In the rows, zero is written as 128.
Known rows, with every step that occurs:
fuseb -> binez -> zivok -> rutuz -> dimat -> fesogo: [116 128 134 141 109 153 135 140 118 133 134 142 120 106 126 128 126 135
 131 134 131 133 132 132 252 123 147 122 113 117]
befer -> mibi -> nikiv: [125 134 134 134 125 148 122 133 139 133 148 141 123 138 132 130 117 125
 132 126 112  97 110 129  95 127 107 147 129 145]
bezuf -> ribi -> zivok -> zatus -> dimat: [132 124 142 117 139 116 101 123 121 130 110 103 144 132 125 129 121 127
 146 121 134 144 141 119  54 118 146 122 118 122]
nikiv -> ladev -> befer: [143 126  94 132 140 124 146 137 111 121 132 140 124 143 138 116 126 140
 118 133 122 140 103 134 110 132 113 122 140 133]
fuseb -> binez -> zivok -> zatus -> dimat -> nikiv -> ladev: [116 131 105 117 125 120 168 134 149 126 108 123 117 156  99 124 138 131
 124 134 153 174 132 141 141 126 143 109 130 124]
ladev -> befer -> mibi -> nikiv: [135 129 104 139 122 145 138 133 130 131 152 142 125 135 136 127 124 139
 131 129 107  94  91 136 116 133 111 147 134 149]
dimat -> befer -> mibi -> nikiv: [132 135 131 139 111 143 128 130 158 127 153 142 129 127 111 134 133 134
 121 130 109  97 105 133 105 133 109 152 128 139]
ribi -> zivok: [128 130 133 111 140 132 103 132 117 132 123 139 126 132 135 122 114 129
 133 124 113 130 137 125  90 109 124 113 123 120]
fuseb -> binez -> zivok -> rutuz -> ragiku: [131 128 113 106 136 140 156 145 124 129 133 142 108 166 127 117 119 119
 141 124 130 138 114 135 224 123 130  95 120 129]
fesogo -> dimat -> zatus: [127 124 152 109 150 119 126 124 120 130 113 132 142 126 146 135 115 112
 103 130 128 131 129 123  99 130 124 143 127 115]
ribi -> bezuf: [122 132 136 125 130 114 112 132 117 129 131 141 117 148 148 120 116 123
 132 124 119 134 122 124 116 112 122 113 123 131]
mibi -> nikiv -> ladev: [129 133 122 148 122 133 133 141 127 125 133 145 122 145 128 120 115 126
 125 132 125 122 112 124  78 131 108 133 136 138]
fesogo -> dimat: [123 124 142 118 150 126 124 132 127 133 131 132 136 132 133 135 115 111
 119 128 120 129 114 126  73 126 119 145 126 129]
fuseb -> binez -> zivok -> rutuz -> dimat: [114 127 131 125 121 156 149 143 135 133 128 135 112 116 129 114 117 126
 137 131 133 133 120 133 227 123 140 107 121 128]
rutuz -> dimat: [117 126 152 117 141 139 117 128 123 128 129 129 134 109 141 134 116 116
 124 126 121 114 122 125 152 131 119 140 128 133]
ragiku -> rutuz -> dimat: [125 130 141 126 166 132 122 125 117 129 135 120 125 103 141 122 118 112
 137 124 126 109 126 129 146 136 105 134 126 126]
zivok -> zatus -> dimat -> befer: [125 124 147 101 146 106 134 121 148 122 123 109 148 130 114 140 133 130
 121 128 139 139 111 126  61 134 122 142 124 122]
bezuf -> ribi -> zivok -> zatus -> dimat -> binez -> fuseb: [135 121 143 119 128 115 123 121 130 129 123 113 136 132 110 114 109 134
 125 120 145 159 142 121 116 119 158 113 114 124]
binez -> zivok: [122 127 138 109 144 135 121 136 122 130 129 140 126 131 130 114 114 126
 125 128 117 132 130 137 111 110 133 112 123 123]
bezuf -> ribi -> zivok -> zatus -> dimat -> binez: [127 124 142 119 130 115 105 120 130 128 127 113 142 128 115 133 121 138
 144 117 145 152 145 117  89 122 148 108 122 117]
binez -> zivok -> zatus -> dimat -> nikiv -> ladev -> befer -> mibi: [133 128  75 142 114 129 177 124 148 127 125 119 120 131 114 123 153 143
 113 141 131 140 119 149 129 133 138 135 136 142]
ladev -> nikiv: [118 121 152 115 141 125 139 137 132 129 136 136 127 156 147 122 116 126
 130 127 116 119 107 132  81 136 115 123 126 137]
bezuf -> ribi -> zivok -> zatus: [130 127 144 115 149 112 111 129 113 130 121 110 137 137 145 124 119 130
 133 122 118 147 145 122  60 114 146 107 123 120]
dimat -> rutuz -> ragiku: [143 128 132 121 146 111 130 124 124 123 133 132 119 152 129 134 124 115
 132 124 126 111 122 129 163 140 101 123 138 137]
fuseb -> binez -> zivok -> zatus: [115 129 141  87 167 121 154 138 125 132 128 125 120 145 138 122 114 129
 126 124 133 168 124 138 132 110 145  95 123 118]
dimat -> bezuf -> ribi -> zivok: [135 131 131 128 109 120  82 127 100 125 120 136 131 137 133 123 138 129
 139 121 113 125 161 121 112 113 141 116 128 113]
fuseb -> binez -> zivok -> zatus -> dimat -> befer -> mibi: [128 131 127 101 140 134 151 124 164 130 134 121 126 121  98 136 137 139
 124 128 140 157 114 145 158 121 143 124 116 124]
nikiv -> ladev -> befer -> mibi: [149 131  87 142 134 140 149 132 122 127 144 141 117 134 139 119 134 146
 116 132 115 131 102 138 131 133 109 131 139 144]
dimat -> zatus: [126 129 153  96 148 120 118 126 113 124 113 134 137 137 148 124 116 126
 113 126 127 129 131 123 114 127 116 124 129 112]
dimat -> bezuf: [122 131 139 109 132 116 109 131 106 124 128 141 129 145 140 131 135 125
 125 124 120 119 133 123 108 121 116 131 135 119]

Rows:
[139 127  93 152 119 130 150 141 121 122 136 145 123 145 134 118 121 139
 124 135 120 119  94 132  95 138 112 133 142 142] : mibi -> nikiv -> ladev -> befer
[121 127 156 132 130 136 104 124 105 128 135 137 141  97 138 147 126 125
 118 128 118 114 135 124 174 130 126 154 121 123] : rutuz -> dimat -> fesogo
[106 125 158 110 147 131 149 125 134 129 144 124 129  94 142 133 115 129
 112 127 135 140 139 131 171 123 151 112 127 124] : rutuz -> dimat -> binez -> zivok -> zatus
[145 129  66 194  60 159 151 132 141 129 129 126 113 113 123 114 159 144
 131 141 112 108 135 134 207 144 137 131 136 147] : bezuf -> ribi -> zivok -> rutuz -> dimat -> nikiv -> ladev -> befer -> mibi
[118 125 136 123 137 133 133 131 139 135 148 147 129 118 116 127 112 123
 114 128 129 140 130 134 129 118 142 118 124 120] : fesogo -> dimat -> binez -> zivok
[134 124 144 134 128 112  88 119 104 130 116 110 152 121 123 142 131 136
 139 123 131 145 154 118  80 118 152 136 112 111] : bezuf -> ribi -> zivok -> zatus -> dimat -> fesogo
[128 131 141 118 131 103 103 126  98 127 119 117 134 140 150 132 138 128
 133 121 119 140 161 118  80 114 149 114 129 113] : dimat -> bezuf -> ribi -> zivok -> zatus
[146 126 112 141  92 127  95 125 106 122 113 127 129 154 121 131 146 116
 157 121 132 109 147 113 166 130 135 126 123 125] : zatus -> dimat -> bezuf -> ribi -> zivok -> rutuz -> ragiku
[115 125 137 138 117 153 138 139 131 132 128 130 122 103 141 113 117 122
 128 135 123 110 128 129 175 124 136 122 122 131] : binez -> zivok -> rutuz -> dimat
[143 124 131 134 147 111 136 124 132 129 135 129 124 139 127 146 124 101
 123 128 127 115 118 128 147 144 108 142 137 141] : fesogo -> dimat -> rutuz -> ragiku
[123 126 140 103 151 119 113 123 124 132 111 113 136 128 132 136 117 128
 135 124 134 143 132 121  55 115 132 126 120 121] : ribi -> zivok -> zatus -> dimat
[148 128  73 159 100 125 144 120 140 127 118 110 128 136 111 126 158 145
 130 134 127 141 133 136 107 135 142 132 134 141] : bezuf -> ribi -> zivok -> zatus -> dimat -> nikiv -> ladev -> befer -> mibi
[126 125 145 121 147  98 131 120 138 128 115 103 133 133 126 137 125 131
 136 129 149 131 119 124  73 138 111 133 136 132] : zivok -> zatus -> dimat -> rutuz
[114 124 150 100 152 112 132 123 135 126 135 119 140 139 123 140 119 133
 130 121 152 145 119 119  87 130 122 123 129 123] : zivok -> zatus -> dimat -> binez
[131 133 139 136 146 111 109 116  96 127 122 103 127  99 155 129 141 116
 141 122 125 122 168 122 137 127 142 122 127 114] : ragiku -> rutuz -> dimat -> bezuf -> ribi -> zivok -> zatus
[117 123 145 102 155 119 132 127 130 131 116 113 137 126 128 127 116 125
 128 128 138 144 125 133  76 117 140 125 120 123] : binez -> zivok -> zatus -> dimat
[106 127 125  95 132 119 156 131 149 129 112 118 126 155 103 131 135 127
 134 129 147 158 129 142 140 121 146 114 123 122] : fuseb -> binez -> zivok -> zatus -> dimat -> nikiv
[137 136 122 171  96 158 141 127 161 124 150 143 122  92 115 137 137 129
 108 137 117 101 112 132 167 146 114 162 134 148] : rutuz -> dimat -> befer -> mibi -> nikiv -> ladev
[120 125 136 112 126 135 116 126 140 128 136 143 132 122 100 122 115 135
 134 124 144 137 129 133 143 118 136 112 122 119] : zatus -> dimat -> binez -> zivok
[111 125 143 135 112 145 136 134 136 128 146 134 126 113 135 127 120 133
 130 127 138 111 121 117 186 139 117 121 130 131] : zivok -> rutuz -> dimat -> binez
[144 134 109 165  95 147 130 126 167 123 139 141 127 122  91 133 138 136
 122 134 132 112 103 130 104 142 107 161 130 144] : zatus -> dimat -> befer -> mibi -> nikiv -> ladev
[120 125 140 110 132 128 111 124 135 125 137 138 137 135 106 133 118 134
 137 120 147 131 118 122 119 129 115 124 128 124] : zatus -> dimat -> binez
[140 132  74 147 109 135 161 131 139 125 138 142 115 149 121 121 153 143
 114 137 112 122 112 143 140 138 109 135 144 146] : dimat -> nikiv -> ladev -> befer -> mibi
[139 128  73 161 111 135 167 130 147 131 139 139 119 137 120 133 153 130
 105 141 113 124 109 143 126 142 114 155 142 148] : fesogo -> dimat -> nikiv -> ladev -> befer -> mibi
[123 126 142 152  93 133 111 133 112 123 125 122 132 122 144 125 143 122
 140 128 127 100 140 114 172 139 133 136 132 130] : zivok -> rutuz -> dimat -> bezuf -> ribi
[144 140 110 182 120 151 147 124 156 124 155 133 113  87 114 126 138 126
 121 135 122  97 116 137 164 152  99 157 131 142] : ragiku -> rutuz -> dimat -> befer -> mibi -> nikiv -> ladev
[130 130 151 115 164 125 125 117 109 125 117 119 130  96 154 121 118 112
 121 126 133 111 139 126 171 140 110 133 127 113] : ragiku -> rutuz -> dimat -> zatus
[113 126 128 126 126 120 136 131 143 132 126 133 134 149 118 138 135 111
 118 133 118 120 124 131  86 132 118 149 131 130] : fesogo -> dimat -> nikiv
[122 122 151 102 149 111 153 123 135 127 129 118 133 141 119 121 108 131
 111 123 152 154 116 123 113 127 132 131 120 131] : zivok -> zatus -> dimat -> binez -> fuseb
[119 131 131 140  96 142 111 131 110 130 119 136 118 107 150 130 138 124
 133 132 119 102 147 115 175 122 130 130 128 122] : ribi -> zivok -> rutuz -> dimat -> bezuf
[133 127 136 130 128 114 111 123 139 127 118 123 131 132 110 128 124 128
 143 128 143 117 119 126 106 137 103 133 135 132] : zatus -> dimat -> rutuz
[140 130  72 142 111 128 159 120 141 129 119 120 119 133 119 133 154 145
 121 138 127 138 125 138 107 132 128 136 136 141] : ribi -> zivok -> zatus -> dimat -> nikiv -> ladev -> befer -> mibi
[133 125 146 144  99 142 107 126 115 128 103 119 136  99 151 116 122 125
 130 130 126 114 155 113 181 132 145 117 121 115] : bezuf -> ribi -> zivok -> rutuz -> dimat -> zatus
[116 128 134 139 105 151 123 131 133 132 139 140 120 103 133 125 119 135
 135 128 131 115 137 116 189 126 129 110 125 125] : ribi -> zivok -> rutuz -> dimat -> binez
[132 130  69 129 118 133 186 129 151 128 125 125 110 145 103 126 152 147
 121 137 142 162 111 153 181 132 142 119 135 139] : fuseb -> binez -> zivok -> zatus -> dimat -> nikiv -> ladev -> befer -> mibi
[124 128 152 127 123 117 105 120 103 127 118 112 136 103 156 140 138 120
 128 124 120 127 165 117 137 122 157 128 129 120] : rutuz -> dimat -> bezuf -> ribi -> zivok -> zatus
[131 128 136 125 138 104 118 119 135 132 109 107 127 122 124 133 124 133
 140 129 143 134 136 122  76 126 124 121 130 125] : ribi -> zivok -> zatus -> dimat -> rutuz
[137 128 129 130 102 122  71 121 107 125 108 130 138 132 113 131 138 126
 150 120 129 124 157 118 106 116 142 129 125 116] : zatus -> dimat -> bezuf -> ribi -> zivok
[131 125 141 136 122 114 103 129 110 127 127 130 141 139 133 136 138 111
 127 125 120 124 139 121  93 128 136 144 132 123] : fesogo -> dimat -> bezuf -> ribi
[136 133 130 148 127 126  88 119  96 127 125 122 124  97 138 122 140 115
 148 121 120 107 168 125 167 125 136 125 126 114] : ragiku -> rutuz -> dimat -> bezuf -> ribi -> zivok
